Every row comes from one small tree of marks. The marks that hang from a mark follow it in brackets, in alphabetical order. Every link used is in the known rows. Which tree was each row made from?
Known rows:
gukek(pagub risesu(pizim)): [-0.07  0.10 -0.25  0.03  0.03 -0.03  0.24  0.06  0.09 -0.03  0.07  0.05
  0.15 -0.01 -0.02  0.01  0.01  0.07 -0.30]
pugur(rebul): [ 0.10 -0.05 -0.10  0.01 -0.03  0.01 -0.13 -0.01  0.00 -0.14  0.12 -0.05
  0.05 -0.03  0.00 -0.01 -0.02  0.06 -0.03]
risesu(govan pizim(gutet(zumez))): [-0.30 -0.11  0.12 -0.07 -0.17  0.20  0.03  0.04  0.08  0.02  0.24  0.00
 -0.15 -0.05  0.02 -0.45  0.18  0.04 -0.15]
pugur(binak rebul(pizim(gutet(zumez))) risesu(govan)): [ 0.14 -0.04 -0.30 -0.23 -0.29  0.12 -0.05 -0.02 -0.16 -0.37  0.39 -0.09
 -0.26 -0.10 -0.04  0.07  0.10 -0.14 -0.17]
pizim(gutet(zumez)): [ 0.10 -0.17  0.16 -0.04 -0.02  0.07  0.05 -0.04 -0.05  0.04  0.11 -0.02
 -0.26 -0.05  0.04 -0.09  0.35 -0.03 -0.03]
gukek(pagub risesu(pizim(gutet))): [-0.02  0.01 -0.17  0.05 -0.02  0.01  0.24  0.08  0.06 -0.10  0.17  0.02
  0.10 -0.04 -0.05  0.02  0.23  0.05 -0.27]
rebul(pizim(binak gutet) pugur): [ 0.16 -0.12  0.28 -0.03 -0.29  0.01 -0.03  0.18  0.00 -0.07  0.08 -0.15
 -0.34 -0.04 -0.03  0.40  0.47 -0.11  0.06]
gukek(risesu): [-0.01  0.05 -0.12 -0.02  0.11 -0.07  0.14  0.02 -0.04  0.03 -0.03 -0.03
 -0.07 -0.03 -0.08  0.08  0.04 -0.04 -0.12]
pizim(gutet): [ 0.04 -0.09  0.09  0.03 -0.04  0.05  0.00  0.00 -0.03 -0.06  0.10 -0.03
 -0.06 -0.03 -0.03  0.01  0.22 -0.03  0.03]
zumez(gutet(pizim) risesu(govan)): [-0.21  0.04 -0.16 -0.04 -0.07  0.19 -0.02  0.16  0.10  0.06  0.15 -0.24
 -0.22 -0.08 -0.11 -0.19  0.05  0.00 -0.46]
gukek(pagub risesu(govan pizim(binak gutet(zumez)))): [-0.12 -0.10 -0.02  0.06 -0.15  0.16  0.29  0.16  0.12  0.05  0.24 -0.10
 -0.14 -0.11 -0.05 -0.27  0.40  0.02 -0.33]
gutet(pizim(binak)): [ 0.22 -0.03  0.06  0.14 -0.16  0.03 -0.02  0.08 -0.01  0.03  0.01 -0.30
 -0.18  0.02 -0.05 -0.05  0.18  0.03 -0.04]
pizim(binak gutet(zumez(risesu))): [ 0.08 -0.21  0.31  0.00 -0.04  0.07  0.14  0.12 -0.09  0.10  0.17 -0.18
 -0.43 -0.07 -0.10 -0.18  0.62 -0.09 -0.13]
rebul(pizim(gutet(zumez)) pugur(binak risesu(govan))): [ 0.03 -0.01 -0.14 -0.35 -0.32  0.09  0.04  0.01 -0.07 -0.24  0.21 -0.08
 -0.42 -0.08  0.01  0.21  0.17 -0.21 -0.12]
rebul(pizim pugur(binak risesu(govan))): [-0.07  0.15 -0.31 -0.31 -0.30  0.01  0.00  0.06  0.00 -0.27  0.10 -0.06
 -0.16 -0.02 -0.05  0.30 -0.17 -0.18 -0.09]
pugur(rebul risesu(govan pizim(gutet))): [-0.33 -0.01 -0.25 -0.08 -0.18  0.09 -0.05  0.03  0.04 -0.40  0.27 -0.02
  0.11 -0.01 -0.11 -0.36  0.05  0.00 -0.12]
pizim(binak gutet(zumez(risesu(govan)))): [-0.12 -0.20  0.25 -0.03 -0.11  0.19  0.12  0.18 -0.01  0.16  0.21 -0.19
 -0.38 -0.16 -0.14 -0.32  0.50 -0.10 -0.18]
gutet(pizim(binak) zumez(risesu)): [ 0.22 -0.11  0.18  0.01 -0.07  0.07  0.11  0.12 -0.06  0.20  0.07 -0.35
 -0.48 -0.05 -0.09 -0.18  0.41 -0.03 -0.25]
gutet(zumez(risesu(govan pizim(binak)))): [-0.36 -0.06  0.18 -0.07 -0.14  0.14  0.11  0.19  0.10  0.15  0.19 -0.12
 -0.26 -0.04 -0.11 -0.56  0.24  0.00 -0.28]

Which tree is each row?
[ 0.18 -0.07  0.07 -0.09  0.01  0.07  0.10  0.05 -0.06  0.21  0.06 -0.24
 -0.41 -0.07 -0.05 -0.12  0.24 -0.02 -0.30] => gutet(pizim zumez(risesu))
[-0.39 -0.09  0.18  0.03 -0.21  0.15  0.07  0.24  0.08 -0.01  0.26 -0.16
 -0.11 -0.05 -0.21 -0.43  0.34 -0.03 -0.18] => zumez(risesu(govan pizim(binak gutet)))
[-0.04  0.08 -0.50 -0.15 -0.18  0.06 -0.08 -0.06 -0.03 -0.41  0.24 -0.08
  0.10 -0.02 -0.08 -0.17 -0.29 -0.05 -0.10] => pugur(binak rebul risesu(govan))
[-0.01 -0.05 -0.08 -0.01 -0.27  0.08 -0.04  0.15 -0.07 -0.34  0.24 -0.15
 -0.14 -0.10 -0.17  0.13  0.30 -0.14 -0.05] => pugur(rebul(pizim(binak gutet)) risesu(govan))
[ 0.11  0.08 -0.23 -0.11 -0.08 -0.08 -0.04  0.02 -0.13 -0.32  0.08  0.00
 -0.04 -0.02 -0.06  0.31  0.03 -0.10 -0.08] => pugur(rebul(pizim) risesu)
[-0.17 -0.07  0.24 -0.04 -0.08  0.01  0.12  0.13  0.01  0.09  0.14 -0.11
 -0.29  0.04 -0.07 -0.42  0.37  0.00 -0.22] => gutet(zumez(risesu(pizim(binak))))
[ 0.16  0.08 -0.45 -0.13 -0.11 -0.07 -0.08 -0.12 -0.12 -0.46  0.19 -0.07
  0.06  0.06 -0.03 -0.04 -0.16 -0.04 -0.04] => pugur(binak rebul risesu)
[-0.24  0.13 -0.49 -0.16 -0.26  0.05 -0.08 -0.05  0.03 -0.48  0.32 -0.05
  0.17  0.07 -0.07 -0.40 -0.32  0.02 -0.16] => pugur(binak rebul risesu(govan pizim))
[-0.44  0.08 -0.05 -0.13 -0.26  0.01  0.06  0.13  0.17 -0.21  0.02 -0.09
 -0.06  0.08 -0.08 -0.29  0.07 -0.04 -0.04] => rebul(pugur(risesu(govan pizim(binak))))
[-0.18 -0.09  0.23  0.06 -0.15  0.02  0.07  0.18  0.00 -0.07  0.22 -0.13
 -0.15  0.03 -0.17 -0.30  0.46 -0.02 -0.13] => zumez(risesu(pizim(binak gutet)))
[-0.21  0.04 -0.43 -0.13 -0.31  0.09 -0.08 -0.04  0.00 -0.55  0.41 -0.07
  0.12  0.04 -0.10 -0.38 -0.09  0.00 -0.13] => pugur(binak rebul risesu(govan pizim(gutet)))
[-0.12  0.07 -0.23 -0.24 -0.27 -0.06  0.02 -0.06  0.00 -0.46  0.19 -0.05
 -0.07  0.14 -0.01 -0.11  0.09 -0.06 -0.02] => rebul(pugur(binak risesu(pizim(gutet))))
[-0.55  0.04  0.00  0.00 -0.16  0.13  0.02  0.24  0.19 -0.05  0.24 -0.10
 -0.11  0.04 -0.13 -0.50  0.17  0.02 -0.38] => zumez(gutet risesu(govan pizim(binak)))
[ 0.15 -0.13 -0.08 -0.20 -0.26  0.18 -0.06  0.11 -0.11 -0.12  0.49 -0.16
 -0.37 -0.19 -0.10  0.03  0.20 -0.10 -0.33] => pugur(binak rebul(pizim(gutet(zumez(risesu(govan))))))
[ 0.25 -0.13  0.05 -0.06 -0.18 -0.01  0.01  0.05 -0.19 -0.28  0.21 -0.13
 -0.37 -0.05 -0.04  0.16  0.54 -0.13 -0.05] => pugur(rebul(pizim(binak gutet(zumez))) risesu)
[ 0.04 -0.17  0.20 -0.10  0.05  0.06  0.12  0.06 -0.10  0.12  0.15 -0.08
 -0.35 -0.10 -0.07 -0.12  0.45 -0.08 -0.18] => pizim(gutet(zumez(risesu)))
[-0.23  0.00  0.15  0.03 -0.10 -0.03  0.08  0.16  0.04  0.00  0.12 -0.10
 -0.09  0.07 -0.15 -0.32  0.24  0.01 -0.16] => zumez(risesu(pizim(binak)))
[-0.04 -0.16  0.32 -0.06 -0.19  0.18  0.10  0.26 -0.07  0.17  0.24 -0.17
 -0.49 -0.19 -0.16  0.02  0.54 -0.16 -0.23] => rebul(pizim(binak gutet(zumez(risesu(govan)))))
[-0.26 -0.15  0.22  0.02 -0.25  0.19  0.04  0.11  0.09  0.02  0.26 -0.10
 -0.22 -0.02 -0.02 -0.51  0.36  0.02 -0.09] => risesu(govan pizim(binak gutet(zumez)))
[-0.16  0.07 -0.02 -0.16 -0.26  0.01  0.05  0.20  0.04 -0.13 -0.02 -0.11
 -0.23 -0.05 -0.09  0.26  0.14 -0.18 -0.02] => rebul(pizim(binak) pugur(risesu(govan)))
[-0.17  0.00 -0.05  0.06 -0.15  0.18 -0.01  0.23  0.10  0.05  0.17 -0.35
 -0.30 -0.05 -0.15 -0.26  0.22 -0.01 -0.41] => zumez(gutet(pizim(binak)) risesu(govan))
[ 0.06 -0.21  0.21 -0.05 -0.22  0.19 -0.02  0.25 -0.06  0.02  0.36 -0.22
 -0.45 -0.22 -0.16 -0.01  0.51 -0.11 -0.26] => pugur(rebul(pizim(binak gutet(zumez(risesu(govan))))))
